Known rows, with every way that one mark hangs from another
X[F[Y[M]]]: [ 5.63 -1.49 -1.18 -1.34  0.25 -0.23  2.39  0.29  0.54 -0.10 -0.13 -3.39
  0.75 -0.29  1.81  1.43  2.11 -0.45  1.55 -0.49  0.84 -0.30  0.86 -0.44]
M[V[F X]]: [-4.21 -1.62  0.81 -1.10 -0.16  1.01  2.93 -0.41 -2.10  0.40  0.23  1.74
 -2.30  0.63 -0.57 -0.37 -3.18  0.15 -2.03 -2.20 -0.66 -1.01  0.40 -1.45]
M[V[F X Y]]: [-5.51 -1.19  1.93 -0.23  0.65  1.33  3.00 -2.18 -1.98  1.34  1.60  2.58
 -3.13  0.69 -0.40 -0.46 -3.14  0.09 -4.03 -3.05  0.66  0.19 -0.73 -1.15]
V[F[X] M Y]: [-0.22 -0.08  0.60  1.20 -0.83  0.76  4.51 -1.75 -2.80  2.22  3.66 -1.66
 -1.19  1.39 -1.77  0.46 -1.37 -2.53 -2.38  1.72  0.22  2.62  1.16 -0.07]
X[F]: [ 3.68 -2.15 -0.66 -1.24 -0.87 -0.34  1.88  0.49 -1.48 -0.43 -1.02 -1.36
 -0.66 -0.80 -0.71 -0.59 -0.47 -0.18  0.97  0.27  0.79  0.26  0.98 -0.24]
F[Y[M]]: [ 4.40  0.00 -1.34 -0.36 -0.14  0.66  1.34 -1.40  0.63  0.75  0.79 -2.12
  1.09 -0.45  1.93 -0.81  1.72 -0.55  1.55 -0.61  0.57 -1.27  0.49  0.53]
M[V[F X Y[Q]]]: [-7.27  0.34  1.78  0.09  1.38  0.70  0.44 -1.39 -1.29  0.73  1.94  3.57
 -1.75  0.16 -1.37 -2.16 -1.69  0.95 -4.08 -1.99  0.37  1.07 -0.43 -1.51]
V[F M]: [ 1.97 -1.37 -0.74 -0.02 -1.81  1.80  1.84 -0.05 -1.81  1.53  1.21 -1.90
  0.28 -0.46 -2.30 -0.86 -0.42 -1.67 -1.02  1.84 -0.21  0.63  1.79 -0.64]
Q[X[F]]: [ 4.57 -0.73 -0.16  0.44 -0.72 -1.68  0.25  0.89 -2.14 -0.63 -1.63 -0.83
 -0.65 -1.22  0.03  1.99 -0.82  0.12  0.27  2.20  1.29  0.41  0.99  0.71]
Y[M[V] Q]: [ 0.32  0.35 -1.89 -1.74 -0.03  0.51 -1.80  1.03  0.38  0.13 -0.63  1.42
  1.46 -1.20  0.70 -2.24  1.29  0.31  0.88 -0.89 -0.81 -1.43 -0.25 -0.17]
M[V]: [ 0.79 -0.85 -0.93 -1.05 -0.87  0.36  2.73 -1.05 -2.04  0.38 -0.58  1.36
 -1.19 -0.98  0.76 -1.97 -1.07 -0.09  1.08 -1.75  0.05 -1.33 -0.07 -0.35]
M[V[X[F[Y]]]]: [-0.43 -1.45  1.05 -0.69  0.89 -1.50  6.65 -0.49 -2.16 -0.58  0.86 -0.24
 -2.74  0.92  0.74 -0.20  0.64  1.14  0.09 -3.58  0.61 -0.59  0.41 -2.72]
Y[F X]: [-0.96 -1.14  0.81 -0.04 -0.57  0.79 -2.62  0.27  1.12 -0.83 -1.59 -0.33
  0.38 -0.20 -0.91 -0.38 -2.09  0.43  1.73  0.10 -0.77 -1.08 -1.01  1.46]
X[F[Y[M[V] Q]]]: [ 2.08 -0.47 -1.32 -1.93  1.18 -0.86  1.45  1.28  0.60 -0.58 -0.07 -0.85
  1.00 -0.84  2.18  0.32  3.10  0.65  1.63 -1.48  0.39 -0.30  0.42 -1.80]
X[F[Y[M[V]]]]: [ 4.01 -1.87 -1.21 -2.19  0.59 -0.34  4.07  0.50 -0.25  0.06 -0.50 -1.90
 -0.51 -0.37  3.16  1.78  1.84 -0.26  1.69 -2.59  0.57 -1.08  0.23 -1.39]
Y[F M Q X]: [-1.37  0.14 -0.22 -0.54  0.27  0.84 -7.06  2.31  3.38 -1.12 -1.84 -0.47
  3.01 -0.18 -1.01 -0.57  0.36  0.73  1.57  0.78 -1.49 -1.07 -1.05  1.74]
F[X Y[M]]: [ 3.63  0.74 -0.96  0.21  0.11 -0.80  4.10 -0.98 -0.41  0.37  1.83 -2.82
  0.42  1.24  2.43  0.78  0.98 -1.27  2.47  0.36 -0.46 -0.35  0.76  0.60]
Q[X Y[F M]]: [ 1.64  1.13 -1.05  1.71 -2.00  0.66 -4.41  1.66  2.01 -1.82 -3.89  0.85
  1.18 -0.42  0.14  4.14 -0.83 -1.18  0.75  3.95 -0.99 -0.37 -0.21  2.20]
M[V[Y[X]]]: [-1.63  0.02  1.21 -0.17  0.57  0.05  0.26 -2.51 -0.56  1.74  0.06  1.18
 -2.51  0.49  1.60 -0.49 -1.80  0.80 -0.86 -2.85  1.20 -1.04 -1.73  0.70]
X[F[Y[Q]]]: [ 2.30  0.10 -0.17  0.02  0.62 -1.34  1.81 -0.44 -0.39 -0.92  0.70 -1.30
  0.92 -1.36 -0.27 -1.71  2.32  0.94  1.93  0.92  1.20  1.37  1.37 -1.43]
V[X Y[F M Q]]: [-3.96  0.40  0.83  0.73  0.85  1.58 -3.81 -0.07  1.69 -0.60  1.26  2.27
  1.48  0.23 -2.65 -2.45  1.08  0.44 -2.50 -1.11 -0.57  0.81 -1.62  0.72]
M[V[Y[F Q X]]]: [-5.62  0.48  1.72  0.14  1.17  0.51 -3.02 -0.54  1.39 -0.32 -0.23  3.13
 -0.13 -0.59 -0.35 -1.67 -1.16  1.33 -0.47 -1.68  0.21  0.43 -2.38  0.68]
F[X Y[M[V]]]: [ 1.68  0.51 -1.06 -0.81  0.38 -1.01  5.75 -0.85 -1.11  0.48  1.49 -1.16
 -0.58  1.19  3.73  1.29  0.55 -1.02  2.42 -1.56 -0.77 -1.05  0.18 -0.24]
Y[F]: [ 0.20 -1.51 -0.36 -0.12 -1.34  1.61  0.16 -0.40 -0.30 -0.97 -0.73  0.83
  0.73 -1.62 -1.45 -2.07 -1.39 -0.62  1.48  0.43 -0.39  0.16 -0.43  1.03]
Y[F M[V] Q X]: [-3.10 -0.25 -0.32 -1.58  0.65  0.75 -5.29  2.56  2.77 -1.08 -2.02  1.09
  1.92 -0.39  0.42 -0.11 -0.19  0.95  1.51 -0.98 -1.79 -1.74 -1.89  0.83]

Rows
[-1.72 -0.32  0.47 -0.48  0.37 -0.69  7.34 -1.61 -2.54  0.27  1.91 -0.40
 -1.89  0.64  2.75  1.76 -2.58 -1.15  1.26 -0.14 -0.25  0.63  1.03 -1.30]	M[V[F[X Y]]]
[-0.27 -0.04  0.38  0.30  0.34  1.14 -0.21 -1.62 -0.07  1.33  1.41  0.12
 -0.91  1.14 -0.65 -1.46  0.29 -0.10 -2.97 -2.57  0.44 -0.79 -1.01  0.88]	V[X Y[M]]
[ 0.02  0.21  0.89  2.03 -0.74  0.70  2.82 -2.28 -2.27  2.26  3.39 -0.30
 -1.76  1.39 -3.44 -3.22  1.64 -0.44 -3.29 -1.54  0.69  0.54  0.20 -0.40]	V[M X Y]
[-0.65 -1.15  0.09 -0.95  0.16  0.82  4.73 -1.90 -1.37  0.85  0.95  0.28
 -1.25 -1.10  2.25  0.37 -1.78 -0.48  0.39 -1.28  0.61 -0.10  0.63 -1.47]	M[V[F[Y]]]
[ 0.05  0.40 -1.06  0.73 -1.96  0.56 -0.49  1.60  1.47 -2.15 -2.13 -0.23
  0.52  1.68 -0.25  3.23 -1.58 -2.10  2.24  2.72 -2.41  0.06  0.03  1.24]	Q[Y[F[X] M]]
[ 0.59 -0.93 -1.00 -0.57 -0.82  0.78  0.48  1.19  0.16 -1.40 -0.12 -0.75
  1.18  0.57 -0.09  0.88 -1.28 -1.69  2.19  0.94 -1.86 -0.07 -0.38  1.54]	Y[F[X] M]
[ 1.02  1.21 -1.41 -0.91  0.82 -0.04  0.71 -0.50  0.70  0.24  0.74  0.42
  1.65 -1.11  2.34 -1.98  2.76  0.36  1.73 -1.44 -0.04 -1.04  0.03 -0.68]	F[Y[M[V] Q]]
[ 2.68  1.37 -1.36 -0.05  0.43  0.06 -1.24 -0.65  1.39  0.21  1.07 -1.08
  2.67 -1.12  1.06 -2.24  3.21  0.19  1.58  0.61  0.20 -0.34  0.64  0.25]	F[Y[M Q]]
[ 3.40 -0.50 -0.81 -0.40 -1.14 -0.78 -3.65  2.66  2.94 -0.82 -4.35 -2.90
 -0.58  1.94  0.59  4.78 -0.13  0.08  1.11  1.56 -0.63 -1.81  0.46  0.20]	Q[Y[M X[F]]]
[-5.49  0.83  1.00  0.53  0.72 -0.09  1.83 -1.03 -1.11 -1.04  1.70  3.81
 -0.35 -0.26 -0.64 -1.81 -1.39 -0.23  0.20 -0.34 -0.58  2.32 -1.43  0.28]	M[V[Y[F[X] Q]]]
[-0.30  0.03 -0.43  0.41 -1.57  1.21 -5.61  1.84  4.11 -1.54 -4.16 -0.87
  0.90  1.21 -0.13  3.32 -1.06 -0.39  1.73  1.39 -1.70 -1.84 -0.85  1.52]	Q[Y[F M X]]
[-3.50 -0.57  1.05 -0.21  0.40  0.47  5.05 -2.10 -2.65  1.30  1.93  1.48
 -2.84  0.81  1.31  1.31 -4.09 -1.45 -1.93 -0.84  0.51  1.55 -0.21 -0.20]	M[V[F[X] Y]]
[-0.65 -2.28  0.61 -1.50 -0.04 -1.01  4.13  0.71 -2.39 -0.75 -0.59  0.74
 -2.82  0.72 -0.75 -0.49 -0.96  1.02 -0.63 -3.48 -0.18 -0.97  0.18 -2.13]	M[V[X[F]]]
[ 5.34  0.46 -1.40  0.84 -1.55 -1.39 -2.59  2.55  0.79 -1.23 -4.02 -1.31
 -0.22  0.17  0.85  5.71 -0.05 -0.71  0.19  3.89  0.13 -0.27  1.10  0.86]	Q[X[F] Y[M]]
[ 1.64 -0.47  0.20  0.44 -1.36 -1.44 -1.71  1.44  1.26 -1.14 -3.80 -1.83
 -1.64  1.48 -0.33  3.31 -1.48  0.62  1.38  1.69  0.16 -0.67  0.89 -0.27]	Q[Y[X[F]]]
[ 2.84  2.08 -1.25  0.57 -0.23 -0.67 -4.96  1.24  0.29 -0.06 -0.93  0.34
  2.60 -1.51  0.33 -0.20  1.29  0.23  0.03  3.28  0.01 -0.45  0.45  1.95]	Y[M Q[X]]
[ 0.10  0.78 -1.11  0.79 -1.50  0.51 -2.45  1.80  1.39 -1.69 -4.21  2.51
 -0.09 -0.55  1.44  4.60 -1.26 -0.94  0.66  2.06 -1.25 -1.00 -0.91  1.19]	Q[X Y[F M[V]]]
[ 3.73  0.64 -0.31  1.73 -1.91 -1.88 -0.53  1.15 -0.65 -1.48 -3.53 -0.16
 -1.33 -0.29 -0.25  4.28 -1.09 -0.22  0.48  4.13  0.84  0.60  1.51  0.27]	Q[X[F] Y]
[-2.37 -0.14  1.09 -0.33  1.43 -2.05  4.34  0.23 -1.40 -1.23  1.16  0.72
 -1.12  0.29 -0.22 -1.67  1.93  1.95  0.20 -2.49  0.29  0.28  0.66 -3.07]	M[V[X[F[Y[Q]]]]]
[-0.67  0.77 -0.86 -1.50  0.74 -0.37 -4.30  1.68  1.74  0.37 -1.51  0.26
  1.04  0.22  1.45 -0.52  0.48  1.26  1.13 -1.35 -1.02 -2.48 -0.79  0.34]	Y[M[V] Q X]
[ 2.92  1.13  0.44  2.23 -0.26 -1.50 -0.38  0.32 -1.95  1.16  1.54 -0.47
  0.36 -1.04 -2.56  0.13  2.60  0.03 -2.44  3.40  1.94  3.01  0.94  0.11]	V[M Y[Q[X[F]]]]
[-0.51  1.18  0.79  1.22  0.23 -0.15 -0.74 -0.22  0.76  1.56  2.12 -3.04
  1.41  0.32 -1.29 -0.53  1.64  0.35 -0.06  2.15  0.01  0.67  1.66 -1.19]	V[F[Y[Q X]] M]
[ 3.23  1.05 -0.31  0.57  0.90 -1.07 -3.81  1.05  0.41  0.15 -0.43  0.06
  1.10 -1.21  0.17  1.87  1.40  0.34 -2.02  2.35  1.85  1.72 -0.10  1.33]	V[Y[M Q[X[F]]]]
[-2.83  0.33  0.71  0.96  0.18  1.57 -2.45 -1.49  0.56 -0.55  1.06  2.67
  1.31 -1.95 -2.39 -3.68  0.01  0.15 -0.54  0.48  0.61  2.26 -1.16  1.13]	V[Y[F Q]]
[-2.00 -0.25  1.18  1.04 -0.27  0.52  2.78 -1.85 -1.23 -0.44  1.76  1.15
 -0.80  0.39 -1.03 -0.60 -2.25 -1.37  0.03  0.55 -0.01  2.18 -1.04  1.46]	V[Y[F[X]]]
[-2.33  0.89  1.39  1.81 -0.02  0.75 -3.61 -0.21  1.28  0.86  1.40  0.03
  1.30 -0.04 -3.50 -2.30  1.36  0.27 -0.95  0.84 -0.01  1.51 -1.05  0.72]	V[M Y[F Q X]]
[-7.27  0.26  1.90  0.62  1.12  0.75 -0.12 -1.07 -0.43 -0.81  1.41  4.68
 -0.76 -0.26 -2.30 -3.55 -0.58  1.29 -2.21 -2.78 -0.25  1.19 -1.80 -0.75]	M[V[X Y[F Q]]]
[ 1.13 -1.42  1.17  1.01 -0.39 -0.15  3.75 -0.70 -2.40  1.36  2.45 -1.56
 -2.25  1.49 -3.53 -1.20  1.82 -0.18 -3.37 -1.51  1.01  1.35  0.63 -1.40]	V[M X[F] Y]
[-1.61  1.68  0.81  0.94  0.93 -0.96  0.89 -0.72 -1.13  0.27  0.56  1.70
  0.29 -2.00  2.17  1.20 -0.90  0.59 -0.39  2.11  1.01  0.96  0.98 -0.74]	M[V[F[Y[Q[X]]]]]
[ 4.24 -1.92 -0.60 -1.77  0.08 -0.62 -2.69  2.35  1.64  0.11 -2.38 -3.65
  0.12  1.03  0.83  2.55 -0.17  0.41  1.02 -0.38 -0.08 -1.80 -0.03  0.58]	Y[M X[F]]
[ 0.95  1.16 -0.94  0.12  0.50  1.02 -3.49 -1.14  1.16  1.09  1.09  0.78
  1.67 -0.95 -0.46 -2.69  1.64 -0.15 -1.25  0.15  0.80  0.64 -0.66  1.25]	V[Y[M Q]]
[ 1.59  1.89 -0.24  0.15  1.21 -0.78 -3.58  0.01  2.83  0.45  0.35 -2.31
  2.31  0.19  1.68 -0.62  2.38  1.13  1.87  0.31  0.00 -1.48  0.01  0.57]	F[Y[M Q X]]
[ 1.85  2.23 -0.88  0.48  0.70 -1.48  1.38 -0.23  0.37 -0.29  2.14 -1.66
  1.86  0.59  1.34 -0.98  2.24 -0.50  2.36  1.40 -0.65  0.31  1.06  0.22]	F[X Y[M Q]]
[ 1.41 -1.22  1.39 -0.16  0.52 -0.73 -0.58 -0.77  0.13  0.76 -0.52 -1.47
 -1.86  0.83  0.01  1.14 -1.17  0.75 -1.00 -0.79  1.84  0.52 -0.71  0.47]	V[Y[X[F]]]
[-3.40  1.45  1.53  1.57  0.85 -0.05 -0.70 -2.10 -0.83  0.51  2.34  2.25
 -0.55  0.31 -2.80 -4.50  0.68  1.26 -2.69 -0.99  0.78  0.88 -0.34 -0.01]	V[X Y[Q]]
[-5.70  0.54  1.93  1.08  0.94  0.99 -1.39 -1.82 -0.61  0.71  2.36  1.95
 -0.45  0.26 -2.75 -2.68 -1.22  0.64 -4.16 -0.09  0.67  1.86  0.18 -0.53]	V[F X Y[Q]]
[ 0.38 -1.16 -0.21 -0.98 -0.36  1.37 -4.65  1.47  2.62 -0.51 -1.99 -1.35
  1.49  0.33  0.09  1.17 -1.06 -0.11  1.53 -0.35 -1.27 -1.90 -1.34  2.00]	Y[F M X]
[ 1.59 -0.85 -0.90 -1.43 -0.77 -0.93 -1.98  2.86  2.29 -0.83 -4.63 -1.52
 -1.68  1.90  2.01  5.21 -0.79  0.37  1.32 -0.51 -0.94 -2.40 -0.12 -0.72]	Q[Y[M[V] X[F]]]
[-1.63 -0.63 -1.50 -2.18  0.20  1.63 -2.06  1.60  0.52  0.32 -0.69  1.11
  1.48 -1.32  0.73 -0.31 -0.67 -0.43 -0.49  0.14 -0.89 -0.51  0.30 -0.60]	Y[M[V[F]] Q]
[ 1.86  2.55 -0.78  0.45  0.96 -1.35 -0.46 -0.02  0.11  0.18  0.04  1.01
  1.42 -1.49  3.29  0.69  2.37  0.72  0.99  0.91  0.54 -0.85  0.01  0.26]	F[Y[M[V] Q[X]]]
[-2.37  1.01  0.99  1.59  0.11  0.06  2.37 -0.52 -1.03  0.97  3.63 -1.23
  0.87  0.59 -3.15 -2.48  2.31  0.12 -1.91  0.71 -0.45  1.21  2.22 -2.28]	V[F[Y[Q]] M X]
